Each row was made from one small tree. The marks that hang from a mark follow it in brackets, in the order of their numbers. Every link used is in the known rows. Write each row's tree.
Known rows
J595[J224 J458[J172]]: -0.14,+1.52,+0.67,+0.12,-2.41,+1.09,+0.91,-2.09,+1.72,-0.80,-1.19,+0.34,-0.20,-1.10,-0.58,+0.17,+1.89,-2.14,-0.58,+0.83,+1.28,+0.71,+0.32,+2.81
J909[J98[J458 J595]]: +0.14,-0.72,+2.07,+0.47,-1.75,-1.31,+0.38,+0.57,+0.61,-2.47,-0.88,+1.39,-0.22,+0.48,+0.05,-1.35,-0.90,+0.24,+3.41,+0.77,-2.16,-1.94,-1.11,-0.03
J595[J224 J458[J172 J801]]: -0.39,+0.56,+0.40,-0.59,-0.57,+1.87,+0.27,-1.60,+1.06,+1.30,-0.98,-0.73,-0.47,-1.14,-0.63,+0.34,+1.56,-1.99,-1.16,+0.68,+1.95,+1.04,+0.81,+2.38
J224[J458[J47 J801]]: +0.20,-0.41,+2.12,-0.92,+2.69,-1.36,+0.22,+1.47,-0.64,+2.56,+0.81,-2.01,+0.43,-0.89,+0.36,+0.58,+0.59,+1.17,-2.23,+0.39,+1.41,+0.65,+1.21,-1.80
J47[J172 J801]: -1.09,-0.38,+0.24,+1.62,-1.50,-3.29,-0.14,-1.34,+1.96,-0.68,+1.89,+1.20,-0.27,+0.48,-1.41,-0.08,-2.38,+0.45,-3.84,-3.55,-0.19,+3.53,-1.75,+1.51
J909[J595]: +0.36,+1.07,+0.33,+1.18,-1.13,-0.80,-0.77,-1.02,+0.38,-1.61,+0.02,+2.10,-1.14,+0.07,-0.30,+0.75,-0.10,+0.67,+1.57,-1.10,-1.11,+0.04,-1.67,+0.21
J224[J458]: +0.90,-0.06,+2.64,+1.00,-1.47,-3.08,+0.87,+0.40,+0.95,-1.43,-0.29,-0.11,-0.33,-0.84,-0.16,+0.25,+1.07,+0.82,-0.91,+0.05,+0.41,+0.12,-0.44,-0.17
J458[J801]: -0.77,-1.09,+0.48,+0.72,+0.25,-1.52,+0.24,-0.45,+0.99,+0.60,+0.08,+0.07,-0.59,-0.03,-0.21,+0.16,-0.68,+0.54,-1.54,-1.28,+0.12,+0.44,-0.46,-0.15
J595[J224 J458[J47[J801]]]: -1.32,+0.51,-0.90,+0.89,+0.92,+0.70,+0.40,-2.59,+0.91,+1.02,+1.15,-0.24,-0.08,-0.92,+0.18,+0.80,-0.24,-1.79,-2.32,-0.99,+1.34,+1.21,+0.66,-0.84
J909[J98[J458] J595[J224]]: +0.05,-0.41,+2.32,-0.19,-1.24,+4.60,-1.33,-0.54,-0.69,-2.60,-0.73,+2.91,-1.54,-0.61,+0.13,+0.56,+1.91,-0.18,+5.27,+0.80,-0.40,-1.10,-1.37,+0.29
J98[J458[J801]]: -0.24,-1.16,+3.19,-0.14,+0.04,-2.10,+0.40,+1.18,+0.82,+0.48,-0.64,+0.70,-0.54,-0.51,+0.01,-0.22,+0.69,+0.80,-1.27,-0.02,+0.59,+0.31,-0.02,+0.25
J909[J98[J595] J224[J458[J801]]]: +0.63,-2.08,+0.44,+0.05,+0.90,+2.55,-1.28,+0.99,-1.20,-0.16,+0.11,-0.76,-0.90,+0.16,+0.13,-1.37,-0.86,+0.62,+4.49,+0.59,-1.85,-3.20,-0.66,-2.31
J458[J47 J172 J801]: -1.37,+1.58,-0.22,-2.20,+1.98,+0.10,+0.31,+0.60,+1.07,+3.04,+0.93,-1.02,+1.12,-0.63,-0.35,+0.22,-1.11,+0.89,-2.87,-0.77,+1.10,+0.97,+0.88,+0.08
J909[J595[J224[J458[J172 J801]]]]: +0.38,+1.18,+1.39,-1.92,+0.21,+4.00,-1.57,+0.81,-0.51,+0.60,-0.13,-0.10,-1.25,-1.34,-0.54,+1.75,+0.82,+0.74,+0.86,+1.04,+1.49,+0.89,-0.27,+1.45
J909[J98 J224[J458[J47 J801]]]: +0.04,-1.53,+1.20,-1.38,+3.51,+3.77,-1.40,+1.03,-1.66,+2.19,+1.36,-1.41,+0.17,-1.00,+0.33,-0.67,+1.41,+0.85,+2.66,+0.21,+0.37,-2.27,+0.89,-3.80
J595[J224[J458]]: +0.29,-0.81,+2.51,+0.75,-1.71,+1.12,+0.81,-0.06,+0.46,-2.27,-0.58,+0.27,-1.03,-1.04,-0.11,+0.99,+1.32,+0.12,-0.79,+0.77,+1.04,+0.23,-0.69,+0.47
J47[J801]: -1.52,+0.22,-0.63,+1.57,-1.14,-2.94,+0.16,-1.31,+2.70,-0.96,+1.40,+1.26,-0.70,-0.19,-0.46,+0.48,-2.45,+0.65,-2.58,-3.06,-0.56,+0.70,-1.54,-0.49
J98[J458 J909]: +0.03,-0.87,+0.44,+0.63,-2.29,-3.13,+1.14,+0.70,+0.99,-1.76,-1.32,+1.54,-0.06,+1.52,+0.48,-0.22,+0.39,+0.58,-0.55,-0.35,-1.06,-1.41,-0.20,+0.72
J595[J224 J458[J47[J172 J801]]]: -0.76,-0.11,+0.12,+0.88,+0.55,+0.46,-0.03,-2.57,+0.10,+1.31,+1.54,-0.18,+0.47,-0.33,-0.74,+0.24,-0.13,-1.98,-3.68,-1.49,+1.83,+4.11,+0.29,+1.36
J458[J47[J801] J172]: -2.23,+2.91,-1.38,-1.22,+0.59,-1.36,+0.19,-0.36,+2.76,+1.50,+2.10,+0.23,+1.08,-0.72,-0.74,+0.73,-2.85,+0.97,-3.87,-2.64,+0.43,+1.02,-0.05,-0.43
J98[J224 J458[J47[J172]] J909]: -0.12,-1.24,-1.18,-0.30,-0.56,-2.92,+0.87,+2.20,-1.09,-0.49,-0.50,+0.41,+1.84,+1.57,+0.24,-0.96,+0.15,+0.66,-1.92,+0.02,+0.59,+2.59,+0.47,+1.76
J458[J47]: -0.81,+0.72,+0.44,+0.12,+0.61,-1.37,+0.97,-0.36,+0.81,+0.14,+0.64,+0.22,+0.74,-0.32,+0.08,+0.15,-0.39,+0.52,-1.85,-0.98,-0.03,+0.42,-0.09,-0.86
J98[J458[J801] J909[J224]]: -0.49,-2.27,-0.50,-0.24,+0.01,+0.91,-0.47,+1.41,-0.41,+0.18,-0.85,+1.31,-0.63,+1.44,+0.60,-0.80,+0.30,+0.66,+0.48,-0.60,-1.13,-2.76,+0.23,-0.74
J909[J224]: -0.62,-0.55,+0.27,+1.15,-1.31,+0.93,-0.07,-0.92,+0.92,-1.75,+0.04,+1.94,-0.63,-0.17,-0.31,-0.72,+0.15,+0.28,+0.47,-1.49,-1.08,-1.59,-1.33,-0.75
J98[J224]: -0.69,-0.44,-1.43,+1.57,-1.91,-2.88,+0.97,+0.11,+1.33,-2.25,-0.62,+0.75,-0.03,-0.44,+0.04,+0.04,-0.45,+0.48,-0.28,-0.60,+0.23,+1.11,-1.41,+0.64
J909[J224[J458[J47 J801]]]: +0.03,-0.76,+1.53,-1.07,+3.12,+1.91,-0.60,+1.51,-1.34,+2.37,+1.04,-1.16,+0.17,-1.06,+0.26,-0.15,+0.88,+1.16,-0.63,+0.19,+0.93,-1.10,+0.99,-2.91

Which tree is each row?
+0.70,-0.92,-0.91,+1.01,-1.58,-2.02,+0.28,+1.40,-0.15,-2.86,-0.72,-0.70,+0.01,-0.09,+0.33,-0.82,-1.08,+0.47,+4.05,+1.51,-1.10,-1.02,-1.30,-0.66
J909[J98[J224[J458] J595]]
-1.41,+0.31,-0.09,+0.56,+0.78,-2.30,-0.09,-0.90,+1.12,+1.10,+2.65,+0.35,+0.86,+0.32,-1.12,-0.05,-2.55,+0.61,-4.54,-3.26,+0.41,+3.79,-0.67,+0.35
J458[J47[J172 J801]]
-0.27,-1.35,+2.55,+0.11,-1.12,+2.27,-0.68,+0.08,+0.39,-1.90,-0.38,+2.38,-0.52,-0.52,+0.03,-1.44,+1.91,+0.20,+4.14,-0.19,-0.93,-3.04,-0.95,-1.26
J909[J98[J458] J224]
-0.68,-1.03,+0.94,-0.55,+2.18,-0.81,+0.02,+0.04,-0.63,+2.68,+1.38,-0.87,+0.97,+0.44,-0.89,-0.39,-0.76,+0.47,-3.65,-1.50,+1.07,+3.58,+0.26,+0.82
J458[J47[J172] J801]
-0.74,+0.95,+1.30,-2.81,+1.82,+3.54,+0.13,+1.44,-0.25,+2.29,+0.48,-1.86,+0.47,-1.65,-0.12,+1.20,+0.43,+0.58,-2.53,+1.13,+2.51,+1.10,+1.33,+0.28
J595[J224[J458[J47 J172 J801]]]
+1.09,+0.93,-0.54,+0.17,+2.21,+3.82,-2.26,-2.21,-1.88,+0.88,+0.56,+0.90,-0.19,-0.53,+0.29,-0.98,+2.87,-1.53,+6.47,+0.24,-0.83,-2.53,+0.30,-2.64
J909[J98 J224 J595[J458[J47]]]
+0.44,-1.31,+0.91,+0.61,-1.68,+2.64,+0.22,-0.22,-0.36,-3.01,-0.69,-0.11,-0.92,-0.07,+0.13,-0.05,-0.79,-0.22,+3.41,+1.56,-1.29,-1.58,-1.29,-0.20
J909[J98[J595[J224[J458]]]]
+0.96,+0.17,-0.13,+0.34,-1.61,-1.61,-0.50,+0.63,-0.41,-1.82,-1.13,+2.58,-0.72,+1.61,+0.41,+0.27,+0.72,+0.81,+2.12,-0.21,-1.73,-1.37,-0.75,+0.60
J98[J458 J909[J595]]
-0.93,+3.03,+0.60,-1.58,+0.91,-1.98,+0.07,+1.07,+1.87,+1.67,+2.05,-1.02,+1.04,-1.41,-0.43,+0.81,-1.47,+1.23,-3.68,-1.27,+1.15,+1.01,+0.65,-0.97
J224[J458[J47[J801] J172]]
-0.03,-0.07,-1.01,-0.38,-0.24,-2.39,+1.19,+1.68,-0.50,-0.65,-0.95,+0.55,+1.12,+2.22,+0.92,-0.68,-2.24,+0.66,-0.46,+0.64,-2.44,-1.81,+0.43,-0.27
J98[J458[J47] J595 J909]
+0.49,+1.46,+1.84,-0.93,-1.66,+0.95,-0.20,+0.95,+1.08,-0.89,-0.07,+0.50,+0.04,-1.21,-0.84,-0.54,+1.25,+0.95,+0.24,+0.04,+0.36,-1.46,-0.33,+0.27
J909[J224[J458[J172]]]
-1.52,+2.22,+0.25,-1.89,+0.41,+2.01,+0.06,+0.48,+1.38,+0.96,+1.76,-0.63,+0.50,-1.67,-0.39,+1.54,-1.28,+0.60,-3.53,-0.73,+1.90,+1.38,+0.38,-0.28
J595[J224[J458[J47[J801] J172]]]
-0.20,-0.99,+3.67,-1.29,+2.03,-1.40,+0.12,+1.55,-0.96,+2.63,+0.68,-0.13,+1.07,+0.05,-0.48,-0.77,+0.68,+0.79,-3.28,-0.32,+1.71,+3.39,+0.81,+1.12
J98[J458[J47[J172] J801]]
+0.10,-0.47,-0.42,+0.09,-2.04,+2.55,-0.64,+0.16,-0.85,-2.66,-1.46,+2.92,-1.32,+1.25,+0.71,+1.21,+0.70,+0.16,+2.15,+0.44,-1.17,-1.07,-1.05,+1.28
J98[J458 J909[J595[J224]]]
-0.63,+1.08,+0.89,+0.07,+1.40,-2.78,+0.21,+0.52,+1.11,+1.04,+2.12,-0.89,+0.46,-0.96,+0.07,+0.81,-1.22,+1.20,-3.17,-1.59,+0.85,+0.88,+0.28,-2.36
J224[J458[J47[J801]]]
+0.63,-1.18,-2.43,+1.26,-2.01,-3.83,+0.92,+1.58,+0.16,-2.31,-1.05,-0.61,+0.12,+0.87,+0.71,+0.20,+0.17,+0.81,-0.02,+0.47,-0.07,-0.32,-0.30,+0.08
J98[J224[J458] J909]
+0.75,-0.07,-3.83,+1.00,+0.42,+0.07,+0.34,-0.95,-1.19,+0.19,-0.67,-0.14,+0.76,+2.21,+0.79,-1.59,-1.04,-1.48,+1.69,+0.56,-2.81,-3.23,+0.83,-1.28
J98[J595[J458[J47]] J909[J224]]
+0.49,-1.67,-2.53,+1.46,+0.38,-1.96,-0.16,-0.53,-0.42,+0.12,-1.07,-1.58,-0.18,+0.33,+0.36,-1.48,-0.63,-1.63,+4.20,+1.39,-0.64,-0.41,-0.16,-0.06
J909[J98[J224 J595[J458[J801]]]]
-0.40,-1.03,-5.54,+1.84,-2.64,-3.33,+1.14,+0.81,+0.34,-3.12,-1.35,+0.38,+0.30,+2.42,+0.61,-0.43,-3.63,+0.37,+0.77,-0.16,-2.84,-0.95,-1.48,+0.89
J98[J224 J595 J909]
-0.44,-1.14,+1.79,-1.15,+2.45,+2.74,+0.26,+1.03,-1.14,+1.78,+0.45,-1.59,-0.04,-1.19,+0.52,+1.22,+0.68,+0.48,-2.01,+1.03,+2.07,+0.95,+0.97,-1.20
J595[J224[J458[J47 J801]]]
+0.70,-0.26,+0.34,-0.41,+1.22,+2.71,-0.67,+0.91,-1.53,-0.61,+0.68,-0.43,+0.44,-0.12,+0.34,-1.37,-0.67,+0.66,+4.12,+0.88,-1.83,-3.33,-0.17,-3.09
J909[J98[J595] J224[J458[J47]]]
+0.31,+3.30,-0.22,-1.29,+0.52,+3.56,-0.76,-1.84,-0.49,+0.91,-0.30,+0.39,+0.18,-1.11,-0.26,+0.87,+1.89,-1.70,+1.23,+1.11,+1.24,+0.83,+0.80,+1.51
J909[J595[J224 J458[J47 J172]]]
+0.12,-0.35,-3.46,+0.87,-0.27,+0.85,+1.27,-1.57,-1.05,-0.51,-1.28,-0.58,+0.60,+2.06,+1.03,-0.03,-1.24,-2.05,+0.20,+1.34,-1.66,-1.28,+0.81,+0.35
J98[J595[J224 J458[J47]] J909]
+0.75,+0.32,-1.49,-0.68,+0.64,+3.33,-0.65,+0.44,-2.28,-0.63,-0.08,+0.21,-0.45,+0.84,+0.85,+1.88,+0.44,+0.45,+1.26,+0.91,-0.31,-0.76,+0.25,-0.83
J98[J909[J595[J224[J458[J47]]]]]
+1.02,-0.73,-1.95,+1.12,+1.15,-0.12,-2.00,-1.19,-1.13,+0.72,-0.56,-0.63,-0.99,-0.53,+0.34,-0.31,+2.00,-1.40,+5.94,+0.85,+0.53,+0.18,-0.18,-0.32
J909[J98[J224] J595[J458[J801]]]
-0.27,+0.01,+2.01,-0.39,+0.58,+2.01,+0.91,+0.45,-0.49,-0.41,+0.18,-0.55,+0.11,-1.23,+0.28,+1.10,+1.09,+0.37,-1.47,+0.98,+1.59,+0.58,+0.29,-0.85
J595[J224[J458[J47]]]
+1.00,+0.00,+3.20,-0.15,+0.38,-2.38,+0.50,+0.75,-0.72,+0.58,+1.00,-0.95,+1.16,-0.35,-0.74,-0.43,+1.04,+0.80,-2.92,-0.11,+1.39,+3.16,+0.43,+0.59
J224[J458[J47[J172]]]
+0.69,+1.50,-1.42,-1.19,-2.13,+3.08,-0.84,+0.43,-0.35,-1.91,-0.89,+0.80,-0.80,+0.60,-0.09,+1.68,+0.47,+0.39,+1.49,+0.75,-0.39,-0.85,-0.45,+1.83
J98[J909[J595[J224[J458[J172]]]]]
-0.36,+0.13,+1.80,-1.69,-0.42,+2.56,+0.20,+0.98,+0.72,+0.58,-0.24,-1.07,-0.53,-1.53,-0.48,+1.17,+0.59,+0.42,-1.79,+0.85,+1.98,+0.89,+0.26,+1.42
J595[J224[J458[J172 J801]]]
-0.15,+0.39,+1.84,+0.00,+1.00,-3.03,-0.20,+0.47,+0.23,+1.28,+2.55,-0.80,+0.92,-0.37,-0.96,+0.19,-1.17,+1.08,-4.37,-2.00,+1.31,+3.79,+0.00,-0.29
J224[J458[J47[J172 J801]]]
+1.33,-0.03,-0.04,+0.93,+1.29,+1.83,-2.25,-1.64,-1.31,+1.37,-0.23,+0.90,-1.47,-0.39,-0.08,-0.61,+2.17,-1.07,+3.54,-0.09,-0.26,-1.27,+0.00,-0.76
J909[J224 J595[J458[J801]]]
+1.36,+3.33,+0.46,+0.08,-1.47,-1.50,-0.66,-1.80,+0.93,-0.01,-0.69,+0.92,-0.47,-0.80,-0.73,-0.14,+2.05,-1.17,+1.85,+0.33,+0.09,+0.40,-0.11,+2.10
J909[J595[J458[J172]]]
+1.25,-0.40,-2.88,+2.17,-2.29,-4.28,+1.21,-1.53,+0.32,-1.53,-1.72,-0.22,+0.00,+2.54,+0.44,-1.00,-1.20,-1.64,+0.77,+0.43,-2.87,-1.79,+0.00,+0.96
J98[J595[J458] J909]
-0.23,-1.02,-4.01,+1.48,-1.98,+0.48,+0.15,-0.24,-0.10,-2.62,-0.81,+1.60,-0.41,+2.71,+0.24,-1.12,-3.09,+0.24,+1.68,-1.09,-4.08,-3.53,-1.51,-0.34
J98[J595 J909[J224]]
-1.01,+0.86,-1.91,+1.16,+0.62,+0.37,+0.50,-2.00,+0.43,+0.42,+0.76,-0.27,+0.13,+0.02,+0.27,+0.18,-2.72,-1.86,-1.47,-0.38,-0.41,+0.55,+0.06,-0.55
J98[J595[J224 J458[J47[J801]]]]
-0.14,+0.21,+0.60,+0.69,+0.32,+1.47,+1.09,-2.19,-0.11,+0.33,-0.39,-0.20,+0.29,-0.87,+0.32,+0.32,+1.96,-2.03,-0.92,+0.92,+1.36,+0.73,+0.94,+0.07
J595[J224 J458[J47]]
-0.33,-0.34,+1.09,-0.85,+0.93,+2.98,-0.51,+1.04,-1.03,-0.78,-0.02,+1.46,+0.76,+0.24,+0.56,-1.93,-0.73,+0.40,+4.26,+0.75,-2.15,-3.49,-0.28,-2.31
J909[J98[J458[J47] J595] J224]
-0.05,+1.87,+0.30,-1.53,+2.16,-1.27,+0.30,-0.62,+0.76,+3.93,+0.14,-2.06,+1.17,-0.95,-0.33,-0.46,+1.19,-1.14,-2.08,+0.38,+1.80,+0.98,+2.18,+0.51
J595[J458[J47 J172 J801]]
+0.43,-0.52,-1.17,-0.35,+0.83,+0.98,+0.03,+1.10,-1.16,-0.10,+0.35,-0.26,+0.64,+0.89,+0.78,-0.28,+0.57,+0.87,+0.06,-0.13,-0.84,-2.64,+0.70,-2.42
J98[J909[J224[J458[J47]]]]
+0.70,-1.01,+2.94,-0.87,+2.33,-1.61,-0.05,+1.33,-1.39,+2.81,+1.27,-1.99,+0.88,-0.30,-0.79,-0.24,+0.58,+1.07,-3.46,-0.05,+1.87,+3.52,+0.97,+0.29
J224[J458[J47[J172] J801]]
+0.23,-2.13,-3.38,+1.40,-0.71,+0.64,+0.57,-1.37,-0.77,-0.26,-1.70,-0.88,-0.83,+2.25,+0.64,-0.10,-1.51,-2.06,+0.47,+1.01,-1.64,-1.19,+0.34,+1.22
J98[J595[J224 J458[J801]] J909]
-0.40,-0.74,+0.26,+0.03,+2.31,+2.17,+0.40,-1.64,-0.78,+2.63,-0.01,-1.36,-0.06,-0.92,+0.41,+0.46,+1.49,-1.83,-1.45,+0.86,+1.97,+0.99,+1.53,-0.25
J595[J224 J458[J47 J801]]
+0.98,+1.04,+0.13,-0.01,+3.27,-0.46,-1.27,-1.31,-1.46,+3.37,+0.36,-0.88,-0.21,-0.48,+0.34,+0.18,+1.55,-0.87,+1.10,+0.39,+0.85,+0.71,+1.32,-0.93
J909[J595[J458[J47 J801]]]
+0.26,+1.19,+0.73,-0.31,-0.16,-2.20,+0.27,-1.08,+1.71,+2.13,-0.59,-1.11,+0.00,-0.75,-0.74,-0.49,+1.42,-1.22,-1.28,+0.15,+1.25,+0.72,+1.16,+1.80
J595[J458[J172 J801]]
+0.64,+1.20,-5.24,+0.92,-2.98,-4.04,+1.10,+0.01,+0.95,-1.54,-2.11,-0.66,+0.96,+1.69,+0.20,-1.16,-1.62,-1.39,+1.08,+1.17,-1.59,-0.66,+0.19,+2.77
J98[J224 J595[J458[J172]] J909]
+0.07,-0.29,-3.02,-1.22,-0.66,-2.31,+0.16,+2.80,+0.40,+0.53,-0.84,-1.90,+0.46,+0.46,+0.18,+0.42,-0.46,+1.16,-1.01,+0.51,+0.92,+0.26,+0.72,+1.25
J98[J224[J458[J172 J801]] J909]
+0.30,-0.70,+2.94,-0.50,+0.20,+1.77,+0.48,+0.25,-1.31,-0.12,+0.69,-0.55,+0.55,-0.56,-0.64,+0.42,+1.22,+0.13,-2.80,+0.61,+2.01,+3.43,+0.12,+1.30
J595[J224[J458[J47[J172]]]]
+0.59,+2.11,-0.43,-1.29,-2.20,-0.92,-0.68,+1.09,+0.54,-1.21,-1.20,+2.27,-0.19,+1.22,-0.06,+0.27,+0.36,+0.93,+1.59,-0.03,-1.26,-1.25,-0.26,+2.06
J98[J458[J172] J909[J595]]
+1.27,-0.06,-0.24,+0.62,-0.67,-0.18,-1.54,+0.82,-0.99,-2.25,-0.16,+0.34,-0.77,-0.97,+0.26,+0.30,+1.54,+0.80,+5.81,+1.01,+0.13,-0.24,-1.28,-0.90
J909[J98[J224[J458]] J595]
+0.17,-2.34,-1.99,+0.31,-0.58,+1.26,+0.44,+1.20,-1.14,-0.99,-1.10,-1.11,-0.90,+1.90,+0.69,+0.73,-2.32,+0.26,-0.19,+1.13,-1.51,-1.31,-0.26,+0.29
J98[J595[J224[J458[J801]]] J909]
